What can hang from each mark:
F: C P
T: K X
L: M R S
H: G
G: X
C: F Y
X: T
S: L
K: F T
Y: G K L

Every row comes from one small tree of marks. The marks that hang from a mark follow it in brackets, in alphabetical order. Every link used is in the known rows. Which tree was each row made from?
Known rows:
X{T{K{F{C{Y{L{M}}} P}}}}: [-11.2 -21.0  31.8  49.4  13.2 -12.3  18.8  -6.3   7.3  13.3 -14.0  -8.9
  -8.0  -3.9 -13.1  13.9  23.6 -24.0  19.1  14.9  22.2  -9.5  -7.9  -7.0
  -2.3 -10.3  24.4  -1.3]
T{K}: [-10.3 -12.9  -6.7  11.9   7.0  -5.1  17.0   0.1   8.7  -1.6  -7.1   8.8
  -3.3  -7.2   0.2   4.9   2.3 -26.5  -1.7   1.1   4.0  -3.5 -12.7  -7.6
   2.9   0.6  16.9 -12.5]
Y{G{X{T}} K L{M S}}: [-36.1 -11.6  -8.3  26.2  37.0  -7.7  16.4  -0.9  13.2 -12.2 -20.3  11.9
 -13.6   5.2 -14.1  -6.3  11.7 -48.6 -10.7   4.8   9.3 -23.9   1.6 -10.0
   5.2 -10.1  18.2  14.0]
L{S}: [-19.5   1.5  -5.3   3.1   6.1  -4.9  13.2  -2.7   7.2 -14.7 -11.6  12.8
  25.9  -3.1  -1.8   2.9   1.1 -16.1  -6.6   3.3   2.2 -13.7 -11.2  -8.4
   3.1  -2.4  18.4   6.9]
H{G{X{T}}}: [-12.5  -3.8 -11.4  -3.4  33.4  -3.5  12.4  -1.4  14.0  -5.0 -16.6   6.1
 -22.3  -6.8  -3.1   2.9  -7.7 -18.5 -13.3  22.0   6.6 -24.4  -0.7  -6.8
  12.1 -17.0 -12.2 -16.5]
H{G{X{T{K{F{P}}}}}}: [-20.4 -21.4 -10.3  24.9  33.9  -6.1  31.9  -7.7  11.8  -1.8 -11.4   1.0
 -32.9 -20.1  -4.9  17.8  -2.5 -38.1   1.3  17.1  16.3 -13.1  -6.9  -6.2
   8.5 -13.3  -6.4 -20.1]
K{F{C{Y}} T}: [  5.1  -4.2  26.2  30.9   8.1  -8.0   4.2  -4.0   5.9  -8.2 -20.9 -18.3
  -6.6 -15.2  -8.5  -2.3   6.7   2.9   9.1  23.0  22.6  -5.8 -16.7  -8.3
   6.1  -7.1   7.3  -6.1]
C{F Y{K}}: [ -1.2  -8.3  21.3  22.4  10.2  -4.3  11.9  -2.9   5.0  -4.1 -13.3 -12.1
  -8.8  -3.0   7.5  -5.2  -4.0 -17.9  -4.7  18.6  17.4 -12.7 -14.2 -10.6
  -2.3  -3.9  -0.7 -15.9]
C{Y{G{X} L}}: [ -4.9 -13.2  -2.2  21.1  41.0  -6.1   5.7  -1.3  12.4   5.0 -17.2 -11.9
 -24.5  -4.3  -9.7  -9.0  -2.1 -12.2 -18.9  21.5  16.1 -14.5 -10.5  -5.8
   8.6  -6.0  -8.0 -11.8]
C{Y}: [  1.0  -2.0   9.9   4.1  14.5  -3.6   5.0  -0.7   8.0   1.2 -12.7  -8.4
  -2.8  -2.1  -3.1   0.1  -3.0  -3.3  -6.9  12.2  10.7 -13.6 -11.7  -7.8
   1.9  -5.0   2.5 -10.7]
K{T{X}}: [ -1.4 -14.9   9.0  16.4   8.9  -4.9  11.6  -2.9  11.4  -8.8 -17.5   0.7
  -8.1 -11.6  -3.6   4.4   6.3 -12.9  -4.9  12.7   4.4  -3.2 -17.2  -7.7
   3.1  -2.6  14.7  -5.3]
S{L{R}}: [ -1.8  12.8  -6.7   9.5  28.7  -1.3  24.6  -0.6  13.9   3.3 -14.0   0.1
  30.4  -4.5   2.1   1.9  10.1 -12.1  -5.5   4.1  11.1 -10.8  -8.3  -9.8
   3.8  -3.4  24.8 -18.3]
T{K X}: [-11.8 -29.4   5.4  20.5   5.3  -8.0  10.0  -6.1   9.5  -5.3  -5.6   9.8
  -8.9  -9.7  -1.0   6.2   0.2 -27.4  -3.7   9.6   3.5  -2.1 -18.0  -8.1
   3.1   2.6  22.2 -13.6]
Y{G K{F T} L{R}}: [ -1.8  11.1 -13.0  52.4  34.9  -0.6  29.9  -3.4   4.3  -8.8 -23.3  -3.1
 -20.2 -11.5  -4.1  -6.4  14.3 -32.9  -7.3  -1.3  26.3  -1.3 -20.5  -3.3
   2.6  -4.1  28.1 -17.6]
G{X}: [-11.1  -9.3  -8.2   2.8  32.4  -4.7   9.5  -1.3  15.2  -0.4 -11.7   4.1
  -7.2  -7.4  -2.9  -0.2  -5.6 -13.2  -8.7  15.1   1.8  -9.7  -6.4 -12.8
   4.8  -4.1  -7.6  -3.4]
X{T{K{F{P}}}}: [-12.5 -15.6   4.1  30.2   5.1  -5.4  22.0  -7.2  11.4  -1.4 -13.1  -0.2
  -9.9 -15.6  -6.3  21.1  10.8 -29.5   7.1  -0.8  14.7  -7.7 -12.7  -6.1
  -3.9 -11.6  11.5 -13.8]
K{F T{X}}: [  0.8 -17.1  11.5  30.9   4.2  -6.9  11.9 -10.1  12.4 -12.3 -19.3  -4.6
  -9.7 -19.6  -4.6   5.0   5.9 -12.1  -1.7  13.5  12.3  -1.8 -21.1  -8.9
   2.9  -4.1  16.6  -3.1]
G{X{T}}: [-13.2  -9.1   0.5   0.3  31.4  -5.1   3.1  -1.0  21.6  -4.7 -19.5   0.0
 -14.4  -7.8 -10.1   2.8   1.6 -15.8  -8.0  12.2   6.0 -20.3  -4.9 -12.3
   2.6 -14.1 -10.6  -6.4]
T{X}: [ -6.1 -14.9   8.0  14.8   6.3  -6.1   3.0  -6.5   9.2  -1.2  -9.3   5.7
  -1.3  -5.9  -5.2   3.0  -0.6  -9.4  -8.3  13.8  -1.6  -8.0 -15.6  -7.6
   3.4  -1.1  12.2  -6.3]
F{C{Y{G K}} P}: [-14.2  -4.8  21.3  40.1   9.3  -5.3   6.1  -1.9  -8.6   2.6 -10.2  -9.5
 -14.2  -0.3  -7.4   1.6  -5.7 -15.8   4.9  18.9   8.1 -11.2 -13.2  -0.5
   6.1  -4.5   2.0 -13.1]
F{C{Y{G K L}} P}: [ -9.7  -5.5  18.3  52.9   8.6  -5.9  19.3  -2.2  -7.9  10.4 -11.3 -10.3
 -19.0   0.2  -9.3  -3.0  11.5 -16.4   0.6  18.6  10.0  -9.9 -14.9   1.4
   3.1  -4.4   4.9 -17.0]
T{K{F}}: [ -5.4 -16.5  -5.5  24.8   4.5  -5.5  17.2  -7.3   9.3  -4.8  -9.1   5.1
  -4.8 -15.6   0.4   3.8   1.6 -25.3   1.3   0.9  12.5  -0.1 -17.4  -8.3
   1.8   0.2  16.6 -11.6]
L{M S}: [-25.5   3.2  -3.6   3.8  13.5  -4.2  12.2  -0.9   9.0  -9.9  -9.8  18.3
  31.4   6.0  -2.4   3.6  -0.3 -20.1  -2.0   1.8   1.5 -13.1  -0.9 -11.4
   5.8  -1.7  31.1  23.3]
Y{K L}: [  0.2  -1.8  -7.6  24.6   4.1  -3.8  31.9  -1.3   3.4   0.4 -10.6   6.5
  -6.7  -3.2  -2.6  -5.9  21.3 -25.3  -9.6   0.0   0.8  -7.6 -15.8  -8.0
  -4.1  -2.5  10.3 -14.2]

Which tree is each row?
[ -9.0 -19.0  21.0  58.4   4.5 -10.4  -0.4 -10.1  -0.2 -16.7 -19.5  -3.3
 -25.8 -17.6  -8.0  -7.7   1.6 -23.3   4.0  21.6  11.6  -4.4 -22.5  -2.7
  10.4  -3.1  19.4  -4.6]
Y{G K{F{C} T{X}}}
[-23.1 -13.6  12.9  50.3  26.9  -8.4   3.3  -9.6   5.0  -4.3 -17.8  -7.5
 -31.7 -13.6 -14.4   6.1  -0.7 -28.9   7.2  20.0   9.2 -17.8  -9.7  -5.4
   6.3 -13.8 -10.8  -7.7]
Y{G{X{T}} K{F{C P}}}
[ -8.7 -17.7   3.2  35.1   9.6  -5.2   9.5  -2.2   3.3 -16.8 -19.3  -0.4
 -29.3  -9.4  -5.0  -5.0  -0.5 -31.2 -10.7   7.9   5.4  -6.7 -20.2  -2.8
   7.5  -1.2  16.5  -9.4]
Y{G K{T{X}}}
[-18.0 -16.7 -12.9   3.5  35.6  -6.0  19.9   1.1  16.2  -5.6 -13.9  10.4
 -29.7 -10.1  -2.2   4.0  -6.6 -35.3  -9.0  17.1   9.9 -19.9  -3.1  -5.9
  10.8 -11.0  -2.9 -24.0]
H{G{X{T{K}}}}
[-27.6  17.0  -5.2   5.3  41.0   0.5  15.0  -0.5   8.1  -7.6 -10.6  22.7
  39.0   8.5  -2.7   6.3  -3.8 -22.0   1.1   0.9  10.8 -11.4   0.9 -11.7
   4.2   1.3  44.1  16.1]
L{M R S}
[ -3.6  -7.1  17.3  43.4   7.6  -7.2   9.2  -2.9  -2.3  16.8 -14.0 -10.5
  -9.1   0.5 -10.9   1.3   7.1   0.7   0.5  22.2  10.2  -9.8 -13.7   1.5
   6.4  -5.5   5.3 -12.5]
F{C{Y{G L}} P}
[-22.3 -22.8   5.4  33.7  31.0  -9.0  22.6  -7.8   6.7  -0.1 -10.3   2.5
 -27.6 -19.5  -7.6  13.6  -1.7 -29.6  11.7  29.1  13.3 -14.5  -5.3  -4.6
  11.6 -12.2  -4.6 -18.6]
H{G{X{T{K{F{C P}}}}}}
[  0.9  -2.7  -1.8  31.6   6.9  -1.9  30.7  -5.2   9.5  -3.8 -17.2  -6.4
  -0.7 -18.2  -3.2  14.9   9.9 -13.9   5.3   2.1  12.4   3.2 -14.3  -7.1
  -1.0  -7.2   7.0  -1.7]
K{F{P} T}
[-17.0   9.8  22.1  44.2  32.6  -7.8  24.8 -10.8  -2.4   2.6 -14.3  -4.8
  23.8  -7.5 -12.7  11.2  14.8  -4.5  12.3  19.9  28.4  -5.3 -15.9  -6.3
  -0.8  -3.8  29.8  -5.0]
K{F{C{Y{L{R S}}} P}}
[-19.0  -7.5  20.2  45.6  14.3 -14.3  -1.5  -8.7   3.3  -3.8 -16.5  -1.8
  14.4   2.3 -12.2  -7.3   4.6 -11.0   2.5  20.0  21.0 -15.4  -8.5  -4.7
  11.2  -4.0  35.5  19.2]
K{F{C{Y{G L{M S}}}}}
[ -7.2 -34.9  35.8  51.3  11.4 -17.8   7.5 -11.5   8.6   8.9  -8.9  -5.5
 -10.1  -6.4 -12.1   0.2  13.6 -20.2  10.8  26.2  19.9  -1.2 -14.4  -9.1
   3.8   0.9  36.6  -0.2]
T{K{F{C{Y{L{M}}}}} X}
[-10.6 -31.0  25.0  42.4   2.8 -14.6   0.1 -13.6   5.3  -5.8  -6.1   5.0
  -8.3 -17.0  -6.8   4.2   3.0 -18.0  10.5  21.6   9.4  -0.3 -19.1  -7.2
   6.0   2.6  23.8  -9.1]
T{K{F{C}} X}
[-17.8  -0.2 -10.5  21.4   3.2  -5.0  36.8  -2.5   0.9 -14.7 -11.9  12.6
  11.9  -2.3  -3.4  -6.1  21.3 -31.8  -9.6  -1.5   3.1 -10.2 -14.9  -8.4
  -3.6  -0.7  21.8  -2.1]
Y{K L{S}}
[ -6.7 -17.2  -2.7  53.0  38.4  -4.6  37.7  -4.7   6.3  -4.6 -22.2 -26.6
 -46.3 -19.8 -11.5   1.1  12.4 -32.2  -5.0  13.9  26.3  -1.4 -16.5  -6.3
   1.2  -9.0  -6.8 -11.6]
C{Y{G{X} K{F{P} T} L}}
[ -3.6  -6.0  11.1  57.2  -3.4  -8.1  35.8 -10.2  -1.3   7.0  -7.2  -2.1
  -4.4 -10.6  -7.2   3.9  22.9 -18.6  10.9  11.3   4.4  -0.1 -18.3  -6.3
  -4.2  -4.0   9.1  -7.3]
Y{K{F{C P}} L}
[  0.3  -1.3  16.0  33.1   3.4  -7.2   8.6  -4.9   8.5  -9.2 -18.6  -2.7
   1.7 -15.8  -4.7   0.1   9.1  -1.8  10.4  17.2  11.0  -2.5 -15.1  -7.6
   6.7  -4.4  13.5  -0.3]
K{F{C} T}
[-19.2  -4.6  10.7  53.5  -2.1  -8.6  39.0 -11.4  -6.6  -8.6  -8.0   4.3
  14.2 -10.9  -9.2   4.7  26.4 -26.1   9.9  10.2   5.8  -4.4 -18.0  -6.6
  -2.4  -2.0  21.9   3.5]
Y{K{F{C P}} L{S}}
[-18.5 -12.0  24.7  25.5  35.3  -8.9 -12.2  -1.2   6.0  -6.2 -22.9 -11.9
 -40.0  -5.1 -15.7  -8.1  -4.8 -21.4  -2.2  27.5  15.6 -28.1  -8.0  -6.5
   9.2 -13.8 -12.3 -16.8]
F{C{Y{G{X{T}} K}}}
[-16.3   4.1  12.1  41.7  39.3  -4.9  20.5  -6.3  -1.5   5.1 -15.7  -4.6
  14.8   0.5   0.3   8.7  -2.6 -13.2  -6.2  18.7  32.3 -12.5 -13.8  -1.8
   1.9  -3.4  27.6  -8.2]
C{F{P} Y{G L{R S}}}
[  3.7  -5.5  33.0  48.6  35.2  -9.5  11.1 -10.0   6.4  -0.2 -22.7 -15.5
 -11.4 -14.9 -14.8   1.0  17.1  -1.4   5.1  31.3  31.4  -1.1 -23.7  -7.1
   2.7  -2.7  31.9 -16.7]
K{F{C{Y{L{R}}}} T{X}}
[ -8.3 -15.6   4.7  41.3  32.2  -9.4   8.6  -7.4  11.8  -6.0 -25.9 -20.3
 -46.8 -12.9 -15.5  -7.6  11.8 -30.3 -13.5  16.4  27.0 -22.3 -15.6  -7.2
   1.3 -16.0  -8.7 -17.9]
C{Y{G{X{T}} K{F} L}}
[-12.2 -15.2   2.8  66.0  27.8  -8.1  30.2  -6.1   4.3  -4.0 -18.8 -10.9
 -35.6 -18.3 -11.5  -0.9  16.7 -29.0   7.0  19.8  13.2   2.4 -14.8  -5.5
   6.2  -6.4   0.2  -3.7]
Y{G{X} K{F{C P} T} L}
[-22.6   5.2  11.6  41.4  43.7  -5.0  16.5  -3.3   0.7  -4.4 -15.8   3.9
  10.2  12.0   2.2  -6.7  -3.3 -33.3  -7.0  13.3  31.8 -16.7  -5.5  -6.7
   3.7  -0.8  42.4   1.5]
C{F Y{G K L{M R S}}}
[ -6.8 -17.4  31.9  30.5   8.2 -11.7  -4.6  -6.7   8.3  -4.4 -18.8 -10.3
 -14.6 -13.2 -10.0   3.5   8.1 -14.6  10.9  20.0  25.6 -17.2 -13.2  -6.8
   1.1 -10.6  10.4 -17.8]
X{T{K{F{C{Y}}}}}
[-18.3 -24.0  16.4  30.0  29.5 -12.2   0.0  -7.6  16.2  -7.5 -15.5  -0.7
 -21.4 -18.8 -11.3   3.3   6.0 -25.0   8.6  21.7  14.3 -13.1  -8.4 -11.7
   5.7  -8.5   0.4  -8.7]
G{X{T{K{F{C}}}}}
[  2.6 -23.0  18.3  54.9   7.2  -7.2  40.8  -9.9   3.1  -5.1 -18.8 -23.1
 -27.3 -19.3  -9.9   9.3  25.8 -26.0   0.6  13.0  22.3   2.4 -26.2  -7.5
  -7.7  -5.2  12.3 -15.4]
C{Y{K{F{P} T{X}} L}}
[ -8.5 -15.9   2.8  21.5   5.8  -8.9   9.4  -6.3  15.4  -9.0 -16.3   4.4
 -10.6 -14.7  -4.9   7.6   8.5 -31.1   0.6   0.1  16.5 -13.9 -14.9  -7.5
  -0.9  -9.6  13.9 -14.6]
X{T{K{F}}}
[-19.0  -4.9  26.5  43.2   9.1 -11.0  22.3  -9.4   0.5   5.4 -10.2  -5.1
  26.4  -0.7 -12.3   9.8  16.6  -9.4  14.1  19.7  16.8  -7.5  -6.7  -8.4
   1.7  -5.7  29.3  21.8]
K{F{C{Y{L{M S}}} P}}
[-11.9  -3.7  10.3  57.7   0.6  -7.5  10.6  -9.9  -6.4  -0.4  -8.3  -1.8
 -10.5  -9.0  -6.0   3.3  -1.6 -20.7   8.1  13.0   5.7  -6.3 -14.2  -1.2
   6.2  -3.6   6.2  -5.6]
Y{G K{F{C P}}}
[-23.6  10.0  -1.1  44.4  44.9  -5.3  20.2  -7.3   2.1  -6.0 -16.6   1.6
   7.8   3.7 -10.4  -5.4   3.6 -36.0  -5.6   3.5  33.2 -12.8  -9.9  -6.2
   4.1  -2.8  46.3   4.2]
C{Y{G K{F} L{M R S}}}
[ -5.7 -16.4  29.1  48.0   1.2  -9.1  13.5 -11.7   3.7  -4.8 -14.9  -7.3
  -7.0 -19.9  -8.9  14.7  10.9  -6.8  14.4  24.0   7.5   2.9 -20.4  -6.0
   3.7  -3.3  14.4   0.2]
K{F{C P} T{X}}
[-22.8   8.4  18.4  46.2  42.4  -8.6   0.3  -8.3   0.5   0.7 -17.8   1.9
  21.7   4.7 -13.3  -4.7   0.6 -11.9   5.0  19.3  30.5 -13.9  -7.5  -4.4
  11.0  -3.6  48.3  11.2]
K{F{C{Y{G L{M R S}}}}}
[-15.4 -19.9 -14.1  16.5  34.1  -8.1  19.4  -6.2  16.0  -8.7 -14.8   4.2
 -33.9 -18.9  -2.5   4.8  -5.2 -35.7  -4.5  19.3  18.3 -19.8  -6.3  -8.0
  11.8 -13.2  -1.7 -19.6]
H{G{X{T{K{F}}}}}
